Known rows, with every step that occurs:
r-l-m: [ -8   0  -4  -3 -16  -2   0  16   3  14   5  10  -1   2  13   5   5 -40
  15  -2  -6  -8   6 -13   9  -5  19 -17  12   8  23   8   7  26  -1  -7
 -35   9   5 -11   4  16  -8 -16   9  -7   0  -1   5  -3   3  19   6   0
   0  -3 -11  -4 -10  14  -6  -5  -4]
m-k-y-d: [  4  -9  17   6  14   0  16  24  -7   1  -8  -5 -14   2   8   5   4   6
  -5  -2  11   2  -3  14  13  12   8   8   4  14  21   6  13  30   8  -1
  10  34  21   4   1   4 -12  -2  -7  -8 -30  -3  -5 -12   0  -5   5  -7
   3  15  15  -5   9  19 -34   5   5]
d-m-k-f: [  5   6   9  27   4  -2   5  32  17  18   5  -8 -11  -3  11  -4   6 -30
  -5  -5  21   7  23  -4   6   5   5  -6  -9  16  34  21  19  20  -1  -5
 -13  11  22 -19  -2  15 -20  10  -6 -11 -17 -13   9 -12  15  29  -1  -9
  -4 -24   6 -17  13  22 -43  -1 -16]
y-k-m: [-16  11  10  11  16  -2  12  23  20   9   2 -14 -15  -6  -8  -3   0 -21
   5 -12   2 -10   9  -4   6   9   7  -8  -7  11  -2  18   4  19   7  -8
   6  -1   1 -20   6  28 -16   1   1  16  12 -11  21 -14  -1   7  -5 -13
  10  -9   3  -4   8  10 -13   0  -7]
y-d-m-k-f: [  3   6  14  21   6  -8   2  25  24  16  -4  -5  -5  -5  16  -2   5 -23
 -12  -2  17   3  19   6   8   1   3  -3   2  20  40  25  20  17   4  -5
   6  12  35 -23  -7  14 -17  14  -6 -16 -19 -23   3 -14  12  14  -5 -15
  -2  -9  11 -10  11  23 -39   8  -7]
f-l: [-11   0  -2  -8 -16   2   3  18   1   1   2  -6  -5   9  16   1  -4 -27
  -7  -1  -4  10   8   3   8  -1  19 -13  -3   2  -7  -3   7  10   2  -5
  -5   7  -8   1   0  -1 -13 -16   0  -6   6  -1   0   1  -3   9   5 -11
   2   9   0  -2  -7  10  13 -11 -16]
y-d-m-l-r: [-15  12  20  -3   1 -11 -15   4  20   8  -8  -1  -9   1   8   4  -1 -20
  -2  -4   7  -8 -15  -4  13   8  19 -12   2  16  36   1  17  15   1  -5
   2  15  18 -10  -9  -5 -16  -5  -4  -9 -14 -24  10 -12   5   3   2  -2
   5  35  -7  -6 -14  15 -19  -6   1]
k-f-l-r: [-30  -5   4   6  -8  -7  -7  13  12 -11  -1 -15   7   3   1   0  -1 -35
 -16  -9  16   5   5   4  11   0  29   1 -10  23   1  11  19   1   5  -6
 -18  20  -8 -19   3   7 -13  -9  -9 -11 -10   0   5   3  12   7  23   3
   4   5  -7  -1 -16  11   3 -15 -27]
y-d-m-k-f-l: [  3  11   9   7  -8  -4   5  25  27  10  -3  -2  -7  -5  28  -3  -5 -51
 -22   0  12  11  25  11  13  -2   7 -12   7  21  30  21  26  16   6  -9
  -1  13  29 -17 -12   3 -24   9  -4 -27 -18 -30   7 -13  10  13  -6 -23
  -1   4  14  -5   6  27 -23   4 -16]
k-f-l-m: [-10   7  -1   1 -22  -5   4  20  11   5  -2  -1  10   0  34  -2  -3 -49
  -6  -2  10   4  24  -8   9   5  26 -14  -2  16  -1  30  12  15   5  -4
 -31   5   5 -22   0  13 -13  -6   1 -19 -11   4   8  -5  11  13   1 -12
   3  -9  -5  -2 -10  17   2   0 -19]
l-m-k: [ 10   7  12   9  -7   1  13  23   9   1   5   5 -16   3  14   4   5 -13
   5  -3  12  -6  21  -7   9  14  11  -9   3  10  19  10  12  36   2  -2
 -18  -4   6  -3   7  14 -10  -2  -2  -1 -13   3   6  -8   6  16   5 -13
   4 -13  -1  -9  11  13 -17   3  -1]
r-l-m-k-y: [  3  -3  10   3  -2   7  20  27 -10  11   2   5 -21   3   8   6   5 -38
   6 -10   2  -4   5  -6  17   7  13 -12   6  18  36   9  16  45   2  -6
 -41  36  16  -4   1  11 -15 -12   0 -14 -35  -1  10 -15   8  19  12   2
  -1   5   2  -9   6  21 -39  -7  -7]
d-y-k-m-l: [-11  22  14   2  15  -1  17  19   3   7   3 -18 -33   2  17  -3   0 -31
   7 -23  -2   2 -12 -11  14  21  12 -21  -5  12  10  13   6  15   2  -6
  -7  29 -11 -30   2   8 -17  11  -4   8 -16 -15  29 -27  -4   9  10 -17
   7  -6   1 -10  18  14 -37  -7  -3]
m-k-f: [ -9  -3   6  26   4  -4   5  28   3   2   2 -11  -6  -2  21  -3   7   0
  -4 -10  17   9  15   5  10   2  11   8  -9  16  17  12  12  16   3   0
 -10  15   4 -14   6  18 -14   7 -13  -5 -18  -3   3   1  13  19  16  -7
  -2 -26   7 -14  26  13 -23   4 -16]
f-k: [-19  -2  -5  -8   2   4   1  20  -6  -5   7  -4  -9   9 -16   1   7  -5
   9  -5   9   2   2   1   3   3  18 -12  -3   4 -13 -14   6  11   4  -4
   4   2  -7 -12  -1  14   2  -6  -6  -2   4  12   5  -6   7  10   4 -12
   4  -2   6  -5  12   9  14  -7  -5]
d-y-k-f-l: [-14   3   1   4  -4  -1  15  21   6   0   6 -19  -9   2  11  -3   1 -63
 -17 -20  16  12   6   6  11  11  18 -20  -1  18 -15  26  19  -4  10 -11
 -18  32  -9 -26   8  12 -10  10 -11 -13 -22   1   9 -15   4   6  16 -18
   3 -17   7  -1  16  17 -10  -8 -24]
k-y-d: [ -7 -12  11  -3  12  -4   7  17  -9  10 -11  -4   2   2   2   5   2   4
   0   3   0   0  -8   8   7   9  17   8   3   7   9  13   8  18   6  -1
  10  31  13  -1   0   6  -8 -12  -1  -7 -23   0  -7 -12  -2  -9  -3   2
   3  27   6   1 -14  17 -23  -1   7]
r-l-m-k-f: [ -9   4   1  19  -9  -3   2  28   5   9   7   4  -6  -4  27  -1   7 -45
   3 -11   9   0  19  -6  17  -4  13 -10   7  23  39  17  18  29   4  -5
 -42  23  16 -25   3  24 -12  -1  -1 -16 -20  -2  13  -5  15  26  16  -3
  -5 -30  -2 -15  17  20 -30   6 -16]
f-l-m-k-y-d: [ 11   5  14 -15  -8   4  23  22   4  -2  -9   3 -16   4  20   7  -6 -32
  -8   0  10  -2  15  10  17  21  15 -11  11  19  16  17  19  36  11  -5
 -13  23  20   3  -4   0 -16  -7  -2 -20 -35  -6   7 -18   3  -4  -4 -19
   7  32  11   4   1  24 -21   3  -3]
d-m-k: [ 11   6  10  15   0   5  12  28  12  13   7  -2 -23   1  -3   2   5 -26
   0  -3  10   5  14  -5   5   7   3 -15  -4   7  30   2  13  29  -4  -6
  -3   0  14  -1  -1   6 -22   1  -2  -5  -9 -16   6 -15   6  23  -3 -12
   0  -5   5 -14   6  18 -30  -6  -7]
l-m: [ -1   3   6   2 -14  -4   4  16   5  12   3   3   1   4  10   4   5 -13
  13   0   6 -10  13 -13   3  12  20 -11   0   6   7  17   4  26   3   0
 -21  -9   2 -12   7  16  -8 -12   3  -2   0   8   2  -6   3  11  -1  -6
   4  -2  -8  -1 -12  10  -3  -1   0]
m-d-y-k: [  0   2   8  10  10  -2  22  20   8  -7   1 -12 -15  10  -3   1   6 -38
  -7 -10  16   7  -8   2   8  16  10 -12   7  17  10  14   8  21   8   1
  -6  11  -6 -17   9   7  -1   5 -18   6  -6 -26   3 -17  -4  15   6 -25
   7   1  -2   0   6  11 -23  -1  -5]

Rows:
[-22  20   9   6  16  -2   4  20  16   4  -4 -16 -27  -4  19  -7  -6 -19
   9 -20  -5  -6  -2  -9  15  20  10 -17 -10  10  10  11   2  19   5  -5
   0  13  -1 -19  -1  15 -17   4  -6  11   5 -19  32 -12  -3  10  -5 -16
   8  -5   0 -14  24   9 -17  -2  -6]
y-k-m-l
[  0   8   2   2  -4  -2  22  16  10   3   4   2 -14   8   7   5   7 -82
  -3 -14   9  -3  -6  -8  13   9  12 -29  25  25  34  19  12  34   7  -7
 -38  15   6 -27   7  15   0  -1  -6  -5 -12 -30   9 -19   0  27   8 -23
   6   1 -11   2  -1  14 -31   1  -6]
r-l-m-d-y-k
[ -4  14  10  -1  -2  -7  -8  12  13  20  -9   4  -6  -1  28   0  -2 -19
   1   0  -4   3  -7  -7   9  10  13 -21   3   5  33   7   9  20  -1  -2
   5  11  20  -8 -14  -5 -13  -3   0 -11  -6 -29   8 -13   0   8 -18 -15
   2  23  -2 -11  -4  17 -21   2   4]
y-d-m-l
[ 11   7  14   9   1  -2   8  22  20  17  -3   1 -15  -1   6   3   3 -20
  -3   3   9   0  13   5   8   2   1  -8   8  11  37   6  17  27   4  -5
  13   6  28  -6  -4   5 -20   6  -1  -9 -11 -24   1 -13   4  10  -8 -16
   0  10   9  -7   7  23 -23   4   3]
y-d-m-k
[  3   6  10   3  -1  -8  -1  16  18  22  -4   4  -1  -1   2   4   2 -19
   1   8   2  -4   4  -1   1   1  10 -10   8   4  21  14  11  18   1  -6
  12   4  26 -11  -7   7 -16  -4   9  -8   0 -17  -3 -14   0   5 -13 -12
   2  17   1   0 -17  20 -16   0   5]
y-d-m
[ -3   0   7   6   4  -1  17  17   1   5  10 -13 -18   4  -8   3  10 -35
  -8 -16  12   2  -8   0   7  15  12 -15   2   8 -10  10  11   8   7  -7
  -5  24 -13 -14  15  15  -1   4  -9   7 -14   2   2 -17  -2   4  10 -10
   6 -12   4  -2  12   9 -15  -7  -6]
d-y-k
[-10  14  10  18  22  -4  17  25  26  -3  -6 -15 -12   0  -1  -5  -2 -23
  -1  -6   8  -5   7  -3   8  12   3  -8   0  20  20  20  -1  33   7   0
   8 -12   9 -24   0  19 -10   3  -8  15  16 -37  20 -13  -3  22 -11 -25
  10   0  -4  -3   2  12 -24   4  -5]
y-k-m-d
[ -1   8   6  13  13  -4  13  23  11  -1  -6  -9  -6   9  12  -2  -2  -3
   9   7  -1   4   5  -8   5   1  10   2  -4  14  32  15  -8  37  -1   5
   5 -14   9 -26  -6  11 -15  -6  -3  12  16 -33  11 -10  -5  27  -3 -14
   4  10  -8  -3 -17  14 -27  -1   1]
k-m-d
[-16   9   0  -5  12   2  10  24   3   0   5  -8 -15   7 -19   0   2  -2
  14  -2   2  -1   8  -6   3   5  14 -10  -6   9  -3   0  -3  20   1  -6
   9  -1  -1 -29  -4  20 -15  -2  -1   7  11   4  21 -18   6  15   4 -13
   5  -2   6  -3   9  14  -4  -8  -3]
f-k-m
[ -9   6   0   8   1  -4  20  22  12 -13   0 -19  -3   7  19  -5  -1 -72
 -31 -14  22  18   5   8  13  10  16 -16   5  28   7  29  15  11  12  -3
 -21  22  -4 -31   0   6  -3  11 -22 -13 -15 -29   9 -14   4  22   7 -31
   5  -4   2   0   8  13 -21  -3 -23]
m-d-y-k-f-l
[-33  16  12  -8  14  -2  -4  14   3 -14   2 -13 -26   9 -17   0  -2  -7
  16 -14   7  -5 -11 -11  14  18  23 -13 -12  23  15 -15   6  18   0  -6
  -2  15  -9 -29  -7   8 -10  -1 -12   3  -3  -6  34 -15   9  13  20  -6
   9  17  -5 -11  11  14  -4 -16  -7]
f-k-m-l-r
[-27  -3   3  22  10  -8   0  23  15   5   0 -17   3  -8   2  -6   8 -25
 -10 -16  17  -3   8   3   8   6  14  -3  -8  17  -7  28  14   5  12  -4
  -6  15  -1 -20  10  30  -4   4 -13   1  -5   3   8  -2  10   7  -2  -8
   6 -31   2 -10  20   8  -8   4 -19]
y-k-f
[-24  16  17   3  10  -6  -5  12   9  -3  -3 -16 -18   4   4   0  -4  -4
  11 -12  -3  -5 -10 -15  13  12  22  -1 -13  17  26   1   4  20  -3  -1
  -7  15  -7 -18  -2   4 -18  -6  -4   8  -6 -11  26  -8   4   8  18   5
   5  17 -13 -11  -6  10 -19 -15  -5]
k-m-l-r
[ -9   2   1  10  -8   3   7  28   4  -6   2 -13  -9   2  29  -5  -3 -32
 -17  -9  14  17  22   9  15  -1  15  -4  -7  19  10   8  17  14   5  -4
 -10  18  -1 -10  -1   5 -17   3 -11 -16 -13  -5   8   1  10  17  16 -15
  -3 -18   9 -11  18  17 -10  -3 -23]
m-k-f-l
[-17  -1  -4   5 -11  -3  -1  22   5   1   0 -10   8   1  25  -4  -2 -35
 -12  -4   5  13  13   3   8  -6  22  -4  -7  14  -3  16  11   3   4  -4
 -14  14  -4 -17  -3   8 -13  -6  -5 -13  -3  -1   3   2   7  13   8  -7
  -1 -12   1  -7  -5  14   2  -8 -22]
k-f-l
[ 11   3  12  -9 -11  11  26  27  -2  -2  -3  -2 -20   7  13   4  -3 -37
  -8  -7  10   2  18   0  14  24  17 -13   0  15  10  11  16  41   4  -5
 -29  15   9   8  -2  -1 -19  -9  -4 -19 -31   2   8 -15   5  11   2 -12
   5  19   8  -5   1  20 -23  -6 -11]
f-l-m-k-y
[  0   8   2 -15 -23   1   7  14  10   3   0   5  -3   5  22   3  -5 -42
   2  -1   1  -2  17  -8   8   6  23 -21   4   6  -3  11  10  23   3  -4
 -22  -8  -3  -6   0   5 -11 -16   4 -12   2   3   6  -5   1  11  -2 -14
   5  13  -5   2 -14  14  11  -8  -7]
f-l-m
[ 10  10   0  -1 -20  -4  22  19  10  -4  -3  -3   6  12  37   1   0 -66
 -14  -1  17  16  18  -7  11   8  24 -13   7  28  24  39   9  25   3   0
 -41   4   4 -41  -3  -1  -8  -1  -9 -22 -23 -19   6 -16   6  29  10 -25
   4   8 -10   2 -16  22 -27   0 -12]
k-f-l-m-d-y
[ 19   5   9   2  -9  -3  21  18   4   1   0   3  -5  14  15   7   7 -35
   4   3  14   4   2 -12   5  13  18 -12  12  17  28  24   3  35  -1   4
 -27  -3   5 -27   5   2  -3  -2  -5  -2 -16 -18  -2 -17  -1  26   7 -18
   5  14 -13   1 -17  16 -31  -1   5]
l-m-d-y
[ -5   3  -3   4 -11  -4   3  18  15   3  -2  10   1   8  22   3   2 -47
   7   1  -2  -2   2 -10  12  -4  18 -14  17  17  45   8   4  41   0   1
 -35   1  12 -20  -3   9  -5 -17  -2 -10   4 -30   4  -3   4  28  -2 -14
   1  11 -17  -3 -19  14 -15   1  -3]
r-l-m-d
[ -1  11  10  18   4 -10  21  22  17   0  -1 -11   0   3  15  -1   7 -58
  -8 -14  31  -1  11  -8   9  26  17 -13   9  32  18  47  15  27  11   1
 -34   6   8 -42   9  22  -1  13 -16  -5 -22 -19   9 -19   9  23   3 -28
   9 -17  -6  -2   5  15 -42  10  -9]
l-m-d-y-k-f
[-35  17  20   6  19  -7   0  13  17  -8  -1 -21 -26  -3  -6  -2  -3 -25
   2 -24   7 -14  -8  -9  17  23  17 -12 -10  23  13   3   8  15   7  -7
  -2  16  -8 -15   5  16 -16   3 -11  14   0 -20  34 -12   5   6  10  -4
  12   5  -7  -8  10   6 -21 -10  -9]
y-k-m-l-r
[  9  10  10   4  -1  -4  26  17  15  -3   1  -5 -14   9   3   4   6 -53
  -4  -9  23  -4   3  -7   8  23  13 -19  13  20  18  27   8  33   8   1
 -23  -1   2 -27  11  12  -1   3 -12   0 -13 -26   7 -21   0  21   0 -27
  10   1  -7   3   3  13 -31   3   0]
l-m-d-y-k
[ -5  13   6   0 -15  -3  18  18  14   4   6  -9  -7   0  16  -1   2 -84
 -12 -20  21   1  18  -4  11  19  23 -26   7  23 -11  38  23   9  11 -10
 -38  23  -6 -32   9  18 -11   8  -7 -17 -26   2  15 -21   7  10   7 -22
   7 -15   1   3  12  18 -14  -2 -20]
d-y-k-f-l-m
[  5  -8  13  12  11   8  19  30 -12   1  -1 -11 -19   4   0   3   6   3
   0 -11  11   6   0   5  10  16  10   6  -9  11  16   3   9  32   2   0
  -6  30   1   8   5   4 -15  -6  -9  -5 -31   5  -1 -10   3  10   9  -1
   2   4  10 -11  15  16 -35  -9  -4]
m-k-y
[  2  15   2  -3  15   2  24  23  -1  -7   5 -10 -22  18 -15   2   4 -21
   9   1  11  14  -3  -7   4   6  12 -12   5  22  21   6  -3  28   0   0
   1   2  -1 -51  -8   6 -10   7  -8   4  -5 -24  19 -30  -1  30  15 -28
   4   9   3   1   1  23 -31  -5   3]
f-k-m-d-y
